Each row was made from one small tree. Brackets hold a mark, then the marks that hang from it, in alphabetical order. Every link used is in the known rows. Write each row's tree.
Known rows
{A {V E} W}: 0.095 0.289 -1.869 -3.012 0.290 1.926 -0.984 1.668 1.447 0.113 -4.571
 0.987 -4.904 3.203 1.105 0.692 1.377 1.780 0.450 1.779 -3.518
{A {V {P Z}}}: 0.417 -1.741 -0.326 -0.233 -1.991 1.267 -1.238 3.626 -0.483 -0.639
 -4.226 0.871 -1.827 2.114 0.955 0.543 1.422 -0.308 2.637 0.349 -3.566
{A {V {E Z}} W}: 0.008 -0.973 -2.644 -3.715 0.706 0.776 -3.114 1.739 1.669 0.044 -4.043
 1.258 -4.435 3.314 1.183 0.491 0.632 2.573 1.174 2.379 -2.476
{Z {P U {V E}}}: -1.159 -3.658 -2.575 -1.639 0.492 0.428 1.114 2.553 -0.293 -1.746 -4.455
 1.374 -1.390 2.332 -0.057 2.141 4.616 4.325 -1.075 2.573 -1.200
{W A}: -1.425 -1.541 -1.893 0.943 2.091 -0.183 2.086 0.517 -1.896 0.108 -3.959
 0.226 -0.822 1.051 1.479 1.045 1.306 1.644 1.892 1.209 -3.796
{P U V Z}: -0.951 -4.933 -2.698 -0.459 0.574 -0.437 -1.342 5.046 0.085 -2.002
 -3.847 2.674 -0.542 4.603 1.472 2.527 4.971 4.328 0.905 -0.291 -2.634
{V A}: -2.802 -0.019 -0.625 1.282 1.197 -0.905 -0.400 3.328 -1.485 0.298 -3.351
 0.040 -1.595 0.137 0.759 1.803 2.204 3.389 0.313 0.975 -4.052
{P U {V A} {Z E}}: -2.329 -4.429 -1.069 0.828 0.818 -0.950 -0.071 7.063 0.882 -1.575 -3.272
 2.524 -2.251 3.422 0.708 4.269 5.283 3.778 0.728 0.189 -3.517
{A V W}: 0.419 -0.321 -1.736 -2.154 0.199 1.113 0.666 1.937 1.461 0.163 -4.226
 1.445 -3.386 2.350 0.682 1.248 2.321 1.571 1.834 1.000 -3.898
{P U}: -0.104 -1.306 -2.996 0.156 0.926 -0.225 0.287 1.788 -1.313 -2.105 -3.729
 0.125 -0.221 1.267 0.831 1.380 5.001 4.305 0.544 1.625 -3.687
{P U {V {E Z}}}: -1.368 -3.298 -5.146 -2.414 1.508 -1.324 -4.300 3.675 -0.503 -2.565
 -3.971 1.371 -1.190 4.119 1.498 0.864 3.690 6.552 0.055 2.392 -2.260
{V A {E {Z P}}}: -3.055 -2.003 -1.095 -0.979 1.398 -0.852 -3.308 2.615 -1.112 0.533
 -3.164 0.120 -3.015 0.815 0.448 1.538 0.670 4.122 -0.954 3.207 -1.122
{S {Z E {P U}}}: 0.172 -4.689 0.498 -1.351 -1.460 -0.888 3.242 1.816 -0.053 -1.892 -1.673
 0.224 -0.294 -0.549 -0.587 5.026 4.970 4.087 1.209 3.416 0.513
{W {A V}}: -0.304 -1.334 -1.843 0.180 0.411 0.577 2.119 0.819 -1.440 -0.380 -4.410
 0.752 -1.609 1.852 0.445 0.389 0.905 0.767 2.899 0.958 -5.220
{V {P Z}}: -1.219 -2.062 -0.104 0.821 -0.394 0.532 -1.504 3.613 -1.226 -0.044
 -3.669 0.399 -0.908 1.362 2.444 1.442 1.720 0.149 1.338 0.444 -1.726
{P U V {Z E}}: -0.686 -5.802 -1.462 0.250 1.289 -0.666 -0.097 5.737 1.532 -2.434 -3.331
 2.370 -1.262 3.689 1.129 3.795 5.427 3.411 1.469 0.238 -2.246
{Z {P U V}}: -0.974 -4.046 -2.439 -1.141 0.427 -0.260 2.481 2.739 -0.246 -1.736
 -4.217 1.783 -0.170 1.811 -0.508 2.634 5.441 4.136 -0.048 1.903 -1.597
{A {V P} W}: -0.081 0.902 -1.847 -2.132 -1.371 1.592 0.517 2.887 0.567 0.477 -4.572
 1.231 -3.465 2.216 1.328 0.853 2.139 -0.034 1.753 1.480 -4.038
{Z P}: -0.658 -3.423 0.005 0.064 1.001 0.168 2.371 0.904 -0.255 -0.382 -3.551
 0.397 -0.517 -0.389 -0.268 2.258 2.977 2.007 0.413 1.961 -0.620
{P {V E}}: -1.917 -2.388 -2.446 -1.172 1.867 -0.320 -3.080 3.457 0.019 -1.193
 -4.315 0.736 -1.726 3.005 1.936 0.889 1.603 4.598 0.056 1.250 -1.958
{S {Z E}}: -0.268 -3.555 0.796 -0.635 -0.453 -1.484 0.320 2.283 0.145 -1.462 -1.463
 -0.457 -0.377 -0.526 0.878 4.090 2.692 4.006 2.381 2.356 -0.352
{W {A {V {E Z}}}}: -0.532 -1.965 -2.585 -1.109 0.874 0.333 -1.053 0.623 -1.385 -0.418
 -4.287 0.587 -2.513 2.632 0.838 -0.163 -0.358 1.617 2.394 2.111 -4.093

Write each row's tree
-2.994 -2.012 -4.841 -1.818 1.027 -1.651 -4.283 5.117 -1.192 -1.672
 -3.997 1.554 -2.184 3.709 1.058 1.347 3.609 6.809 -0.745 2.325 -3.686 => {P U {V A {E Z}}}
-3.132 -0.038 -4.365 -2.253 0.871 -0.098 -1.234 4.982 -0.308 -0.729
 -4.678 1.787 -3.780 4.209 1.418 2.066 4.542 5.882 -1.843 1.861 -4.258 => {P U {V {A W} E}}
-1.271 -5.805 -2.135 -1.563 1.912 -2.366 -2.222 2.480 0.368 -0.764
 -3.022 1.748 0.239 1.231 0.197 1.834 2.063 4.199 1.791 2.381 0.456 => {E {Z {P V}}}
-0.395 -2.424 -0.607 1.098 -0.473 0.541 0.407 4.241 -0.589 -1.397 -3.439
 0.354 -1.343 1.435 1.774 2.688 4.220 0.349 1.227 1.300 -2.341 => {V {P U {Z E}}}
-2.908 -2.967 -0.856 -0.818 0.833 -0.003 0.361 3.596 -0.275 -0.032
 -4.212 1.215 -2.274 1.588 -0.020 2.361 2.454 3.589 -1.090 2.081 -1.356 => {Z {P {V A E}}}
-2.256 -3.236 -2.159 -0.557 0.110 -0.632 2.442 3.954 -0.720 -1.067
 -4.152 1.919 -1.037 1.512 -0.818 2.966 5.430 4.457 -0.642 1.927 -2.619 => {Z {P U {V A}}}
-0.209 -4.903 1.737 -0.980 -0.979 -0.989 2.648 1.667 0.456 -1.120 -1.539
 0.057 -0.442 -1.030 -0.369 4.802 3.207 3.281 1.629 3.142 1.183 => {S {Z E P}}
-0.755 -3.505 -2.610 -2.031 1.564 -0.363 -2.961 0.929 -0.555 -1.265
 -3.418 0.060 -1.769 1.546 0.631 0.997 2.052 4.331 -0.471 3.616 -0.141 => {V {E {Z {P U}}}}
-0.923 -4.352 -1.597 -3.267 -2.008 -0.666 0.409 2.389 -1.039 -1.877
 -2.851 1.049 -0.299 1.933 0.193 3.406 4.100 6.056 0.016 2.999 0.374 => {S {Z {P U {V E}}}}
-1.328 -6.109 0.481 0.788 2.072 -0.692 -1.034 5.566 2.167 -1.156 -3.111
 2.077 -1.412 2.827 1.549 3.724 2.708 2.201 2.251 -0.266 -0.989 => {P V {Z E}}
-1.132 -3.567 -1.600 -1.608 2.029 -0.387 -3.383 0.816 -0.284 -0.589
 -3.291 -0.073 -1.855 1.140 0.824 0.984 0.651 3.697 -0.104 3.309 0.493 => {V {E {Z P}}}
-2.190 -4.048 -0.095 -1.927 -1.942 -1.539 0.862 3.429 -1.004 -0.414
 -2.351 1.400 -0.106 0.733 -0.032 3.983 3.051 5.289 0.920 2.112 -0.039 => {S {Z {P {V A}}}}
-3.187 -0.864 -1.806 -0.674 1.865 -1.314 -5.217 3.051 -1.355 0.229
 -3.082 -0.204 -3.053 1.233 1.279 0.818 0.132 4.685 -0.441 2.673 -2.336 => {V A {E Z}}
-0.803 -0.013 -2.077 -0.569 -0.578 1.668 0.637 1.349 -2.231 -0.120
 -5.049 0.045 -2.953 2.328 1.374 -0.371 0.014 -0.313 1.836 1.926 -4.844 => {W {A {V E P}}}
-0.261 -0.030 -1.020 -2.714 -1.387 2.712 -1.633 3.262 1.028 0.702 -4.774
 1.318 -5.266 3.995 2.102 0.834 0.907 -0.502 0.556 1.295 -2.779 => {A {V E {P Z}} W}
-1.953 -4.653 -3.159 -1.513 1.089 -2.468 -1.505 3.501 -0.506 -1.052
 -3.186 2.096 -0.311 1.568 -0.407 2.247 3.725 5.305 0.861 2.669 -1.152 => {E {Z {P U {V A}}}}
-3.431 0.020 -2.344 -2.053 2.238 -0.743 -4.178 2.976 -0.076 1.412 -3.282
 0.587 -4.503 2.065 1.891 1.481 0.508 4.379 -1.030 2.860 -2.126 => {V {A W} {E Z}}
0.754 -2.792 -2.379 -2.480 -0.502 0.571 -2.328 1.534 -0.050 -1.831
 -4.017 0.688 -2.579 2.462 -0.586 0.237 1.964 3.145 1.070 2.877 -2.479 => {A {V {E {Z {P U}}}}}
-0.990 -1.118 -1.866 -0.634 -0.896 1.797 -2.749 3.346 -1.753 -1.041
 -4.304 -0.126 -2.648 3.005 2.635 0.888 2.710 1.468 -0.838 1.840 -2.139 => {V E {P U Z}}
-0.089 -3.837 -0.735 -2.179 -2.111 -0.748 2.042 1.149 -1.373 -1.528
 -2.250 0.490 0.511 0.230 -0.290 3.658 4.500 5.069 0.808 2.847 0.125 => {S {Z {P U}}}
0.205 -1.149 -0.077 -1.509 -1.115 1.720 0.758 4.002 1.993 0.544 -4.015
 1.803 -4.245 2.576 1.381 2.244 2.220 -1.419 2.205 0.893 -3.070 => {A {V {P {Z E}}} W}
-3.419 -1.204 -1.599 -2.517 1.783 -0.343 -2.299 2.552 0.130 1.615 -3.406
 0.965 -4.568 1.630 0.938 2.221 1.030 3.780 -1.603 3.447 -0.918 => {V {A W} {E {Z P}}}
-3.567 -1.130 -2.041 -0.651 1.508 -0.717 -2.870 4.863 -0.681 -0.338
 -4.249 0.924 -2.645 2.625 1.571 1.366 1.539 4.854 -0.683 1.217 -3.358 => {P {V A E}}
-1.446 -1.459 -0.346 -0.149 -0.200 1.699 -3.438 3.220 -1.218 -0.040
 -4.037 -0.378 -2.710 2.318 2.967 0.706 0.487 0.496 -0.345 1.372 -1.119 => {V E {P Z}}
-0.730 -1.755 -1.621 0.522 -1.072 0.698 -0.463 3.755 -1.769 -1.113
 -3.861 0.482 -0.743 2.008 2.044 1.554 3.894 1.153 0.789 0.914 -2.677 => {V {P U Z}}
-0.516 -0.978 -2.068 -0.496 0.614 1.158 0.752 0.731 -1.537 -0.408 -4.676
 0.303 -2.766 2.410 0.799 -0.081 0.054 0.979 1.812 1.499 -4.777 => {W {A {V E}}}
-3.535 2.264 -1.446 -0.085 -0.304 0.130 0.401 4.392 -1.333 1.793 -3.970
 0.543 -3.285 0.652 2.168 2.037 2.330 0.974 -0.322 1.738 -3.953 => {V {A W} P}
-3.563 -0.956 -2.404 -0.792 1.490 -1.166 -0.576 5.122 0.355 0.591 -4.007
 2.166 -2.403 2.633 1.593 2.458 2.859 4.316 0.232 0.729 -3.531 => {P {V {A W}}}
-0.939 -0.978 -2.795 -1.067 -0.298 0.667 -1.034 1.286 -2.152 -0.198
 -4.590 0.408 -2.564 2.425 1.435 -0.521 -0.524 0.268 2.388 2.382 -4.182 => {W {A {V {E Z} P}}}
-1.000 -5.461 0.629 0.269 1.956 -0.617 3.190 3.447 2.095 -1.211 -3.284
 1.227 -1.408 0.022 -0.587 4.083 3.768 1.832 1.144 2.233 -0.172 => {Z E {P V}}
